Each row comes from the steps of one walk. Every step used is in the known rows, and no mark comes twice. Write the walk behind each row, first mark first.
Known rows
gitu/sizu/mekis/tuveta: 2.25  0.47  -3.24  1.26  2.19  1.24  2.03  -6.73  0.31  1.51  1.42  -0.67  1.82  0.75  -0.22  -0.27  2.32  1.29  -0.90  3.37  0.90  2.05  1.92  0.40  -2.14  -0.78  -1.17
luro/sizu/mekis/tuveta/gitu: 3.08  0.55  -1.83  1.99  2.24  -0.06  0.78  -6.82  2.85  0.61  1.09  0.25  -0.08  0.61  0.26  -0.96  4.67  1.51  -2.53  3.30  0.70  0.31  2.82  4.94  -1.48  -2.24  -0.16
sizu/mekis: 3.10  0.29  -0.84  0.14  1.00  1.41  0.14  -2.17  1.29  0.22  0.87  -1.14  0.03  0.95  -0.45  0.02  1.27  0.35  0.35  1.69  -0.49  1.68  1.46  -0.33  0.61  -1.48  0.03
mekis/sizu/gitu/tuveta/luro: 1.82  -0.76  0.02  2.19  0.22  5.26  -2.54  4.48  1.16  -0.33  -0.58  -0.38  2.64  0.97  -0.54  1.41  -0.89  -0.07  -0.19  1.76  -0.45  -1.21  1.82  4.65  -1.70  -1.49  -0.12
vekeb/luro: 1.53  -1.34  0.47  -1.25  0.15  3.97  -0.05  0.29  0.45  0.33  2.45  -1.53  1.64  1.10  -0.29  0.32  -0.43  2.37  1.29  0.55  0.00  -0.17  1.06  0.39  1.53  0.85  0.32
gitu/tuveta: 0.92  -0.71  0.94  -1.20  0.40  3.69  -0.53  0.99  1.00  -0.34  0.31  -1.54  0.93  2.22  0.16  0.56  1.34  1.97  -0.21  2.51  -0.27  -0.25  0.68  0.41  -0.72  -0.93  0.96
saliv/luro/ladu: 0.44  0.26  -1.78  2.45  0.53  3.11  -0.22  -1.99  -1.58  -0.06  0.08  -0.14  1.28  1.58  -0.65  2.08  -2.21  1.87  1.07  1.19  -0.94  -0.59  -0.68  -1.82  0.04  -3.30  -0.66
gitu/sizu/mekis/tuveta/luro: 3.27  0.26  -3.62  1.19  1.09  0.78  0.57  -6.80  2.17  0.63  1.45  -0.12  3.79  0.95  0.02  0.64  2.70  -0.20  -1.53  3.84  0.48  2.29  1.55  0.15  -1.84  -3.02  -1.83
vekeb/ladu/luro/tuveta: 2.30  0.96  0.79  0.84  -0.20  5.29  -0.65  2.11  0.77  0.82  -0.08  -2.50  0.99  -0.12  1.42  0.77  -1.68  2.22  -0.18  1.45  -0.04  0.25  -4.04  1.25  -0.88  -1.07  1.25
luro/saliv: 0.72  -0.23  -1.81  -2.28  1.40  1.14  -1.05  -1.00  1.48  -0.33  0.04  -0.63  0.86  0.32  -0.23  0.07  1.26  2.22  1.51  4.04  -0.33  -0.43  0.58  -1.38  -2.07  -0.53  -1.16
ladu/luro: 1.17  -0.19  0.33  1.44  0.03  3.66  -0.32  0.70  1.51  -0.15  1.49  -0.92  1.87  -0.09  0.78  0.91  -2.12  0.21  0.58  1.88  -0.23  0.81  -1.05  0.59  1.61  0.00  0.60
ladu/luro/sizu/gitu/tuveta/mekis: 0.90  -0.05  0.68  1.00  0.80  5.84  -0.45  3.71  0.05  1.10  0.63  -0.01  1.20  -1.25  -0.49  -1.12  -3.18  0.87  0.18  4.53  1.03  -1.12  1.12  3.69  -5.67  2.16  0.80
saliv/luro/sizu/mekis/tuveta: 3.55  0.03  -4.53  3.49  3.09  1.25  1.53  -5.24  -0.36  0.55  -0.01  0.58  -0.10  1.09  -1.31  0.56  0.95  0.91  0.10  4.18  0.26  1.71  -0.07  2.39  -2.72  -1.81  -0.52
vekeb/luro/ladu: 1.23  -0.02  1.14  1.11  -0.37  4.60  0.49  -1.03  0.26  0.83  1.93  -1.40  1.36  1.43  0.34  1.96  -0.78  3.72  0.76  -0.08  -0.11  -1.10  1.06  -0.45  1.86  -1.58  -0.61
ladu/luro/tuveta/sizu/mekis: 4.97  1.95  -0.92  4.35  0.59  2.68  -1.25  0.83  3.67  1.02  1.88  -1.48  5.21  -0.33  0.32  0.87  -0.13  -0.33  -2.78  2.71  0.50  1.90  -2.05  -1.06  3.11  -2.93  1.07
saliv/luro/tuveta: 2.10  -0.38  -1.98  0.58  1.30  2.77  -2.38  0.98  -1.44  -0.04  -0.84  -1.65  3.07  1.48  -1.03  0.94  -2.57  0.57  -0.19  2.78  -0.65  0.40  -2.81  -1.68  -0.75  -1.78  1.42
tuveta/gitu/sizu/luro: -1.29  -1.10  -2.66  -2.82  0.00  2.16  -1.59  -3.96  0.03  1.01  1.44  -1.06  4.54  -0.26  -0.44  0.08  -2.96  0.08  0.28  0.54  0.28  -0.87  1.89  -1.16  -2.63  -1.15  -1.34
mekis/sizu/gitu/tuveta: 0.73  -0.63  0.41  2.36  1.42  5.71  -1.05  4.62  -0.71  0.38  -0.66  -0.94  0.72  0.75  -0.85  0.52  -1.32  1.31  0.48  1.32  0.00  -1.52  2.30  4.86  -2.00  0.65  0.44
ladu/luro/sizu/mekis/tuveta/gitu: 3.22  0.70  -1.44  4.13  1.66  2.04  0.36  -4.45  4.11  1.00  1.93  0.46  0.77  -0.33  1.35  0.14  3.05  0.26  -2.83  3.58  0.93  1.00  0.83  6.06  0.26  -2.72  0.07
saliv/luro: 0.56  -1.04  -2.49  0.32  1.09  2.35  -0.80  -0.75  -1.48  -0.59  0.55  -0.33  1.48  1.30  -1.41  0.38  -1.84  0.60  1.48  1.93  -0.85  0.45  -0.73  -0.96  -0.38  -0.92  0.13
mekis/sizu: 2.14  0.13  -1.62  2.73  1.38  1.75  0.87  -1.21  0.66  -0.03  -0.20  -0.01  1.48  0.86  -0.75  0.62  -1.65  1.55  1.31  -0.33  -0.31  0.05  1.07  1.91  0.56  0.87  -0.76
tuveta/gitu/sizu/mekis: 0.41  0.40  -2.14  -1.18  0.99  0.92  -0.06  -6.13  2.44  1.59  2.48  -0.06  2.01  0.31  -0.14  -1.30  3.36  -0.06  -1.36  0.98  0.38  0.93  2.42  -0.02  -0.86  -3.55  -0.80
vekeb/luro/saliv: 1.26  -1.24  -1.35  -2.99  0.90  3.41  -1.12  0.87  1.64  0.48  1.87  -1.06  1.42  0.66  -0.23  0.36  1.27  3.16  1.99  2.90  0.12  -0.74  0.59  -0.46  -0.06  -0.14  -1.22
gitu/tuveta/mekis/sizu/luro/saliv: 4.24  -0.60  -4.70  -1.17  1.07  3.70  -1.51  3.40  0.76  0.52  -1.58  -0.04  3.75  1.28  -1.65  0.77  -4.44  2.11  2.49  3.54  0.33  -0.81  1.40  0.92  -3.86  1.30  -3.37
gitu/sizu/mekis/tuveta/luro/saliv: 3.02  0.44  -5.44  -0.54  1.81  0.37  -0.39  -6.16  3.39  0.91  0.93  0.40  3.63  0.48  0.12  0.66  4.29  0.60  -0.80  6.20  0.62  1.83  1.12  -0.64  -3.50  -3.86  -3.34
tuveta/mekis/sizu/gitu: 2.34  0.17  -1.78  2.20  1.61  2.70  -0.17  1.81  -2.01  0.41  -0.09  0.20  2.03  -0.89  -2.19  -1.86  -4.63  0.93  1.74  1.23  0.24  -1.11  3.97  3.48  -3.08  4.23  -1.07
vekeb/ladu/luro/saliv: 0.50  0.36  -1.48  -1.26  0.39  4.49  -0.05  1.36  1.99  0.40  0.65  -0.63  -0.74  -0.78  1.22  0.34  0.68  3.04  2.28  2.94  -0.11  -0.22  -2.42  1.11  -2.42  -1.08  -1.45

Which walk is each row?
4.45  -0.67  -2.95  0.57  0.34  4.17  -0.51  2.79  -0.42  0.35  -0.97  -0.66  4.05  1.77  -1.71  0.71  -6.16  1.33  1.78  1.18  0.21  -0.28  1.89  1.82  -2.31  2.13  -1.89
gitu/tuveta/mekis/sizu/luro
-1.45  0.23  -1.89  -0.47  -0.54  2.92  -1.17  -5.07  -0.12  1.47  0.88  -0.93  4.39  0.06  0.28  1.62  -3.28  1.47  -0.06  -0.13  0.17  -1.88  1.94  -2.06  -2.37  -3.63  -2.26
tuveta/gitu/sizu/luro/ladu
1.96  0.98  -1.58  -0.87  1.19  1.33  -1.67  -4.43  2.44  2.12  1.20  -1.34  3.63  0.51  0.21  -0.82  2.78  0.13  -3.16  1.83  0.60  0.91  0.42  -0.79  -1.27  -4.41  0.45
luro/tuveta/gitu/sizu/mekis
-0.31  0.42  -0.80  -1.71  0.87  1.54  -2.03  -3.88  1.36  1.44  0.86  -1.39  4.61  0.43  0.29  -0.99  1.19  1.19  -2.67  1.79  0.60  -0.75  -0.02  -1.01  -2.05  -2.48  0.76
luro/tuveta/gitu/sizu
2.70  0.60  -2.17  4.39  0.15  3.54  0.23  -0.78  -0.80  0.53  -1.51  -0.86  2.78  0.83  -0.53  3.69  -6.81  1.90  2.17  -1.24  -0.53  -1.07  0.88  0.26  -0.16  -1.23  -2.51
mekis/sizu/luro/ladu
4.44  1.03  -3.76  2.99  1.67  1.50  -1.73  -0.37  0.71  0.47  0.98  -0.99  4.95  1.11  -1.81  0.30  -0.01  -0.06  -1.75  2.87  -0.10  1.50  -1.68  -2.60  1.25  -3.63  0.63
saliv/luro/tuveta/sizu/mekis
2.78  -0.10  -4.31  2.82  2.64  0.80  -0.05  -5.90  1.21  0.51  1.04  1.03  0.45  1.15  -0.80  -0.39  3.14  0.63  -1.85  3.77  0.33  0.68  1.07  4.51  -1.60  -3.50  -0.34
saliv/luro/sizu/mekis/tuveta/gitu
1.74  1.60  -1.26  0.21  0.16  4.65  -0.75  -2.37  2.93  2.96  1.81  -1.39  1.92  -0.60  1.57  -0.54  2.11  0.85  -2.53  0.81  0.81  1.07  -2.57  1.73  -1.57  -4.98  0.17
vekeb/ladu/luro/tuveta/gitu/sizu/mekis
4.19  -0.14  -5.80  -0.50  1.41  1.56  -0.97  0.73  0.05  0.39  -1.25  0.29  3.94  -0.24  -2.02  0.35  -6.34  1.59  3.47  2.63  0.15  -0.47  1.78  -0.13  -3.63  2.58  -4.02
tuveta/mekis/sizu/luro/saliv
1.13  0.74  0.42  1.66  1.19  2.69  -2.61  2.47  -0.77  0.14  0.57  -2.31  4.92  -1.13  -1.13  -1.01  -1.50  1.09  -1.84  3.02  0.45  -1.74  1.21  -0.55  -1.78  0.66  1.68
luro/tuveta/sizu/gitu
-1.04  0.05  1.87  0.59  0.41  7.87  0.50  3.82  -0.12  1.26  0.01  -1.04  -2.18  -1.20  0.79  0.23  -0.56  2.60  1.03  2.35  0.56  -1.73  -1.23  5.33  -6.37  -0.30  1.11
vekeb/ladu/luro/sizu/gitu/tuveta
3.83  0.52  -2.77  1.96  1.26  0.90  1.19  -1.34  0.13  0.12  0.05  0.81  2.55  0.75  -1.74  -1.14  -3.19  1.79  1.54  0.68  0.15  0.21  2.38  1.46  -0.88  3.13  -1.56
tuveta/mekis/sizu
2.83  0.76  -0.62  3.48  -0.28  1.68  -0.39  -4.22  1.41  -0.91  0.12  -0.44  3.03  1.75  1.03  2.48  0.74  2.15  -1.60  3.37  -0.37  -0.46  1.38  0.94  0.30  -3.19  -1.39
mekis/tuveta/luro/ladu
1.22  -0.56  -0.70  0.52  1.00  0.96  -1.14  -3.65  1.33  -0.61  1.49  -0.82  1.88  1.24  0.70  -0.91  2.90  1.81  -2.38  3.06  0.20  -0.81  2.97  4.31  0.90  -0.21  0.27
mekis/tuveta/gitu
0.33  -0.63  -0.28  -2.27  0.44  3.90  -2.04  -2.07  1.48  2.29  2.69  -1.85  5.29  0.71  0.32  -0.67  1.20  2.05  -2.31  0.81  1.09  -0.94  0.03  -0.19  -0.11  -2.06  0.68
vekeb/luro/tuveta/gitu/sizu
4.60  -0.14  -1.93  -1.64  0.03  2.18  -2.43  1.35  -1.73  0.29  -1.32  -2.71  5.28  0.33  -1.39  0.02  -7.38  0.63  0.64  2.96  0.05  0.06  0.17  -2.38  -2.85  2.26  -0.20
sizu/luro/tuveta/mekis
-0.51  -1.08  1.88  -1.08  0.64  5.47  -1.95  4.19  -1.07  0.00  0.16  -2.12  0.35  0.61  -0.32  -0.16  -0.14  1.05  -0.05  3.09  -0.14  -1.50  2.29  2.47  -2.87  0.26  1.49
sizu/gitu/tuveta
0.96  -0.09  -1.43  -0.35  0.82  3.20  -1.27  1.22  2.72  0.03  0.84  -0.38  1.70  -0.63  0.87  1.07  -0.37  1.00  1.15  4.19  -0.12  0.25  -1.49  -0.19  -0.12  -0.92  -0.96
ladu/luro/saliv
1.02  0.14  -0.05  0.50  0.41  2.80  -0.12  0.31  2.17  -0.48  1.77  -0.76  3.81  1.81  -0.55  -0.10  2.31  2.43  -1.31  2.57  0.31  -0.78  1.29  -0.83  0.38  -1.03  0.56
gitu/tuveta/sizu
4.02  0.78  -1.21  2.64  1.78  3.09  -1.78  3.44  -2.01  0.98  -1.46  -1.12  3.50  -0.73  -1.89  -1.40  -5.13  1.00  -0.05  2.03  0.48  -1.08  1.95  2.78  -3.37  3.36  0.15
luro/tuveta/mekis/sizu/gitu
5.41  0.77  -0.71  1.74  0.78  3.09  -0.94  0.40  2.53  1.39  2.86  -2.14  5.07  1.00  -0.74  0.19  1.42  1.74  -2.04  1.52  0.76  0.96  0.06  -1.25  3.12  -2.01  0.76
vekeb/luro/tuveta/sizu/mekis
3.84  1.28  -0.29  -0.26  -0.32  4.39  -0.37  2.03  0.19  1.02  0.23  -1.64  2.16  -0.31  0.51  -1.15  -3.14  2.53  0.14  2.31  0.42  0.47  -2.60  0.81  -2.28  1.16  0.42
vekeb/ladu/luro/tuveta/mekis
3.28  1.14  -1.90  1.97  1.02  0.30  0.65  -3.01  2.48  0.03  2.35  -0.40  2.86  0.42  -0.99  -0.60  2.14  0.77  -0.77  1.63  0.09  1.19  2.04  -1.58  1.52  -1.62  -0.39
tuveta/sizu/mekis
0.74  0.32  -0.05  2.07  0.88  2.84  1.12  -1.84  1.98  0.45  0.67  0.12  0.89  -0.90  0.47  1.00  -1.99  1.11  0.90  2.11  0.27  0.35  -1.49  0.94  -1.49  -0.08  0.44
ladu/luro/sizu
5.64  1.29  -1.78  4.43  0.92  3.46  -0.61  2.39  1.33  1.05  -0.32  -0.34  4.92  -0.03  -0.33  0.24  -5.41  0.70  -0.51  1.75  0.59  0.91  -1.73  2.02  0.62  1.66  -0.12
ladu/luro/tuveta/mekis/sizu
-0.78  -0.30  -2.23  -0.34  1.47  1.05  0.17  -6.81  0.83  0.77  2.15  -0.13  3.34  0.62  0.47  -1.32  2.98  1.79  -2.29  2.84  1.03  -0.63  2.80  2.31  -1.75  -0.56  -0.74
mekis/tuveta/gitu/sizu
3.85  0.19  -1.75  1.39  0.97  3.07  0.62  1.12  0.82  0.30  -0.20  0.42  2.39  2.15  -1.34  -0.70  -1.55  2.34  0.46  1.60  0.36  -0.12  2.09  2.58  -1.16  1.66  -0.91
gitu/tuveta/mekis/sizu
0.44  -1.29  1.58  -1.18  -0.48  5.14  -3.45  4.02  0.74  -0.87  0.23  -1.47  2.30  0.86  -0.04  0.70  0.27  -0.25  -0.62  3.57  -0.60  -1.21  1.81  2.18  -2.51  -1.97  0.91
sizu/gitu/tuveta/luro
1.74  0.15  0.75  -0.84  0.43  1.50  -3.30  -0.62  1.80  -0.04  0.37  -2.03  3.16  0.98  0.50  -0.55  1.11  1.16  -2.73  2.03  -0.21  -0.94  0.12  0.96  0.67  -2.12  1.74
luro/tuveta/gitu
0.38  0.05  2.28  1.08  -1.02  5.74  -2.82  2.91  0.56  -0.35  -0.23  -1.32  2.09  1.21  0.58  2.41  -0.11  1.10  -1.06  2.94  -0.68  -2.20  1.90  1.35  -2.24  -4.29  0.06
sizu/gitu/tuveta/luro/ladu
5.13  0.45  -4.61  3.22  1.89  2.23  -1.09  1.09  -1.59  0.64  -1.32  0.26  4.59  1.42  -2.44  -0.19  -5.33  0.95  0.54  1.82  -0.04  0.56  -1.42  0.40  -1.18  0.85  -0.52
saliv/luro/tuveta/mekis/sizu
1.03  -0.28  -2.25  -1.79  0.59  3.12  -1.66  -1.59  -1.57  1.48  -0.98  -2.86  5.62  -0.09  -0.68  1.56  -5.78  0.54  0.39  1.91  0.43  0.13  -1.38  -3.97  -4.10  -0.33  -0.30
gitu/sizu/luro/tuveta
